Known rows, with every way that one mark hangs from another
tugu[zaru]: [ 0.022  3.066  0.382  0.539  1.317 -0.937 -1.031  1.762  0.092 -0.785
 -1.327  1.428  0.057 -0.476 -0.236  0.480  0.065 -1.262 -0.651]
vizi[divo manifal nulu[vunum zaru[boseg tugu]]]: [-0.971  2.225 -6.105  5.702 -2.543 -1.537  0.948 -6.096 -3.360 -0.047
 -2.737  3.628 -2.504  1.439  1.493 -1.622 -2.744 -2.617 -0.543]
vunum[nulu[zaru]]: [-1.688  0.926  0.847 -0.422 -0.889  0.152 -0.426  1.344 -1.649  2.320
  0.746  1.444 -0.151 -1.086  2.525 -0.595  0.789  0.641  1.050]
zaru[boseg nulu[vunum] tugu]: [ 2.164 -1.432 -0.252  0.178 -2.941 -0.729 -3.668 -7.655 -2.092 -0.039
  1.920 -0.338 -2.548 -0.032  1.250  0.055  0.706 -2.401 -0.759]
manifal[vizi[nulu]]: [ 0.909  0.024  0.462  1.051  0.036  1.574 -1.803 -1.756  0.349  0.475
 -1.625  0.748 -0.287  0.758  0.561  0.370  0.508  0.209  0.314]
manifal[vizi[boseg[zaru[nulu]] divo]]: [ 2.693  0.160 -1.604 -0.442 -4.691  0.473 -3.086 -3.842  0.449 -1.546
 -1.003  1.143 -4.071 -0.196  0.218  2.636 -1.593 -1.543 -0.387]
zaru[boseg nulu]: [ 1.347  0.157  1.241  0.832 -2.958 -1.178 -2.072 -3.280 -1.077  1.384
  3.205 -1.469 -2.106 -0.336  0.810 -0.038  0.296 -1.477  0.613]
boseg[vizi[divo manifal] zaru[nulu tugu]]: [-0.186  1.388 -4.048  1.777 -2.042 -1.160 -0.124 -5.230 -3.226 -1.347
  1.940  3.720 -5.991  1.977  0.835 -3.467  0.845 -2.292 -0.229]
zaru[boseg[vizi[divo manifal]]]: [-0.613 -0.349 -2.951  4.265 -0.603 -2.073  1.741 -3.670 -2.678 -1.537
  3.033  1.445 -2.643  2.037  0.037 -1.829 -0.223 -2.034 -0.232]
nulu[vunum zaru[boseg[vizi[manifal]] tugu]]: [-0.295 -1.493 -2.156  2.748 -1.630 -1.390 -0.241 -4.610 -1.351  0.392
  1.139  1.681 -1.553  2.612  4.004 -2.980  0.455 -1.994 -0.547]
nulu[vunum zaru[boseg tugu]]: [ 0.402 -1.424 -1.890  0.955 -2.995 -0.663 -1.208 -4.086  0.275  0.938
  0.281  0.456 -0.509  1.216  3.634 -0.366 -0.038 -2.091 -0.705]
manifal[vizi]: [ 1.188 -1.554  0.628 -0.613 -0.080  0.828 -2.385 -1.058  1.585 -0.915
 -0.811 -0.133 -0.895  0.227  0.772  1.334  1.114 -0.164  0.360]
boseg[vizi[divo nulu[vunum]] zaru]: [-1.164  2.310 -3.224  3.442 -0.836  2.593  2.340 -1.827 -1.821  0.277
  0.826  3.566 -2.526  3.273  1.140 -3.225 -0.668 -1.619 -1.303]
vizi[nulu]: [-0.306  1.922 -0.284  2.073  0.150  0.989  0.725 -0.884 -1.538  1.660
 -0.977  1.049  0.762  0.693 -0.299 -1.096 -0.718  0.445 -0.043]
vizi[boseg[zaru[nulu[vunum] tugu]] divo manifal]: [ 1.310  1.394 -5.309  1.968 -4.974 -1.455 -1.091 -7.455 -3.538 -2.536
 -1.982  3.436 -5.215 -0.362 -0.246 -0.056 -3.596 -2.243 -1.262]
nulu[vunum zaru[boseg[vizi[divo]] tugu]]: [ 0.460 -0.964 -2.812  1.998 -2.522 -1.018 -0.603 -4.334 -0.863 -0.131
  1.177  1.697 -2.010  2.550  3.115 -1.193  0.034 -2.763 -1.016]
zaru[boseg[vizi[divo manifal]] nulu[vunum] tugu]: [ 1.469 -0.813 -2.399  2.843 -1.891 -1.943 -2.348 -8.751 -4.551 -1.880
  2.397  1.928 -4.993  1.573  0.756 -2.170  0.473 -3.235 -0.820]
tugu[zaru[boseg[vizi] nulu[vunum]]]: [ 1.131  2.574  2.053  2.108  0.346 -1.026 -2.524 -1.212 -1.665 -0.069
  1.850  1.037 -1.984  0.854  1.207 -1.586  0.744 -2.650 -0.831]
tugu[zaru[boseg[vizi[divo manifal]] nulu[vunum]]]: [ 0.597  3.316 -0.167  3.597  0.242 -2.008 -1.925 -2.139 -2.714 -1.454
  0.860  2.166 -3.389  0.801  0.614 -1.627 -0.230 -3.365 -0.724]

Rows
[-1.284  3.359 -4.620  4.959 -0.039 -1.032  1.959 -2.816 -3.588 -0.916
 -2.901  3.263 -1.999  0.465 -1.413 -1.329 -2.640 -0.907 -0.058] => vizi[divo manifal nulu]
[ 0.812  2.684 -5.548  4.729 -3.738 -1.606  0.269 -6.508 -4.519 -0.703
 -4.929  4.485 -2.468  0.892  0.414 -0.941 -4.975 -1.407 -1.189] => vizi[boseg divo manifal nulu[vunum zaru[tugu]]]
[ 0.715  0.587 -1.351 -1.546 -3.358  0.473 -1.851 -3.839 -0.190  0.943
  1.371  0.911 -2.934 -0.060  1.527 -0.628  1.156 -1.264 -0.083] => boseg[zaru[nulu tugu]]
[ 0.776 -2.365 -1.816  1.464 -1.112 -1.511 -0.233 -6.118 -2.416 -0.924
  3.947  1.020 -1.433  2.138  0.411 -1.175  1.897 -1.771 -0.860] => zaru[boseg[vizi] tugu]
[ 2.111 -0.436  0.533 -1.510 -1.282  0.108 -4.081 -5.096 -1.821 -0.302
 -0.633  0.420 -2.271 -0.399  0.669 -0.356  0.700 -1.181 -0.511] => zaru[nulu[vunum] tugu]
[-0.451 -0.727 -2.189  0.194 -0.941  0.741  0.894 -3.109 -0.959 -0.207
  2.943  2.510 -2.255  2.704  1.486 -2.893  2.147 -1.031 -0.906] => boseg[vizi zaru[tugu]]
[ 1.354 -1.559 -0.606  2.380 -1.302 -1.561 -2.517 -8.315 -4.157 -0.680
  3.046  1.219 -3.775  1.724  1.627 -3.233  1.338 -2.295 -0.530] => zaru[boseg[vizi[manifal]] nulu[vunum] tugu]
[ 3.174 -0.600 -2.394 -0.714 -4.544  0.921 -3.992 -6.117 -0.062 -2.381
 -1.732  1.785 -4.282  0.037  0.542  2.676 -1.456 -2.051 -1.145] => manifal[vizi[boseg[zaru[nulu[vunum] tugu]] divo]]
[-0.008 -0.620 -4.647  4.859 -0.793 -1.393  0.809 -8.312 -4.791 -1.774
  1.359  3.251 -2.622  2.579 -0.100 -2.294 -0.120 -2.584 -1.411] => zaru[boseg[vizi[divo manifal nulu[vunum]]] tugu]
[ 1.377  2.673 -5.446  2.099 -5.279  0.415  0.696 -6.341 -3.089 -0.512
 -1.928  3.694 -2.319  0.621 -1.491  1.324 -3.705 -1.479 -1.875] => vizi[boseg[zaru[tugu]] divo nulu]
[-1.653  1.705 -2.202  5.717 -1.138 -0.525  1.452 -3.035 -2.118  2.365
 -1.543  1.820 -0.262  1.615  3.210 -3.639 -1.867 -0.736  0.224] => vizi[manifal nulu[vunum zaru[boseg]]]
[-0.251 -0.494 -0.540  1.781 -2.596 -0.085 -0.262 -1.092  1.124  1.796
  0.556 -0.341 -0.072  1.287  3.996 -0.774 -0.756 -1.612 -0.208] => nulu[vunum zaru[boseg]]
[ 0.610  0.182 -0.599 -0.483 -1.880  0.423 -1.083 -3.684 -1.623  0.689
  3.434  1.916 -3.822  2.076  1.715 -3.283  2.341 -1.186 -0.249] => boseg[vizi zaru[nulu tugu]]
[ 0.602 -1.544 -1.861  3.033 -0.645 -0.127  0.055 -7.094 -3.426 -0.116
  2.708  1.846 -0.861  2.738  0.654 -2.185  1.099 -1.758 -1.441] => zaru[boseg[vizi[nulu[vunum]]] tugu]
[ 2.716  0.469 -2.601  1.401 -3.728  0.582 -2.872 -5.319 -0.868 -0.876
 -3.941  2.611 -2.092  0.945  0.950  2.027 -2.496 -1.355 -0.976] => manifal[vizi[boseg divo nulu[vunum zaru[tugu]]]]
[-1.711  0.105  0.762  1.142 -1.241 -0.472  0.196 -0.179 -2.569  2.346
  3.391  1.492 -0.726  0.276  2.983 -1.684  1.423 -0.117  0.878] => vunum[nulu[zaru[boseg[vizi]]]]
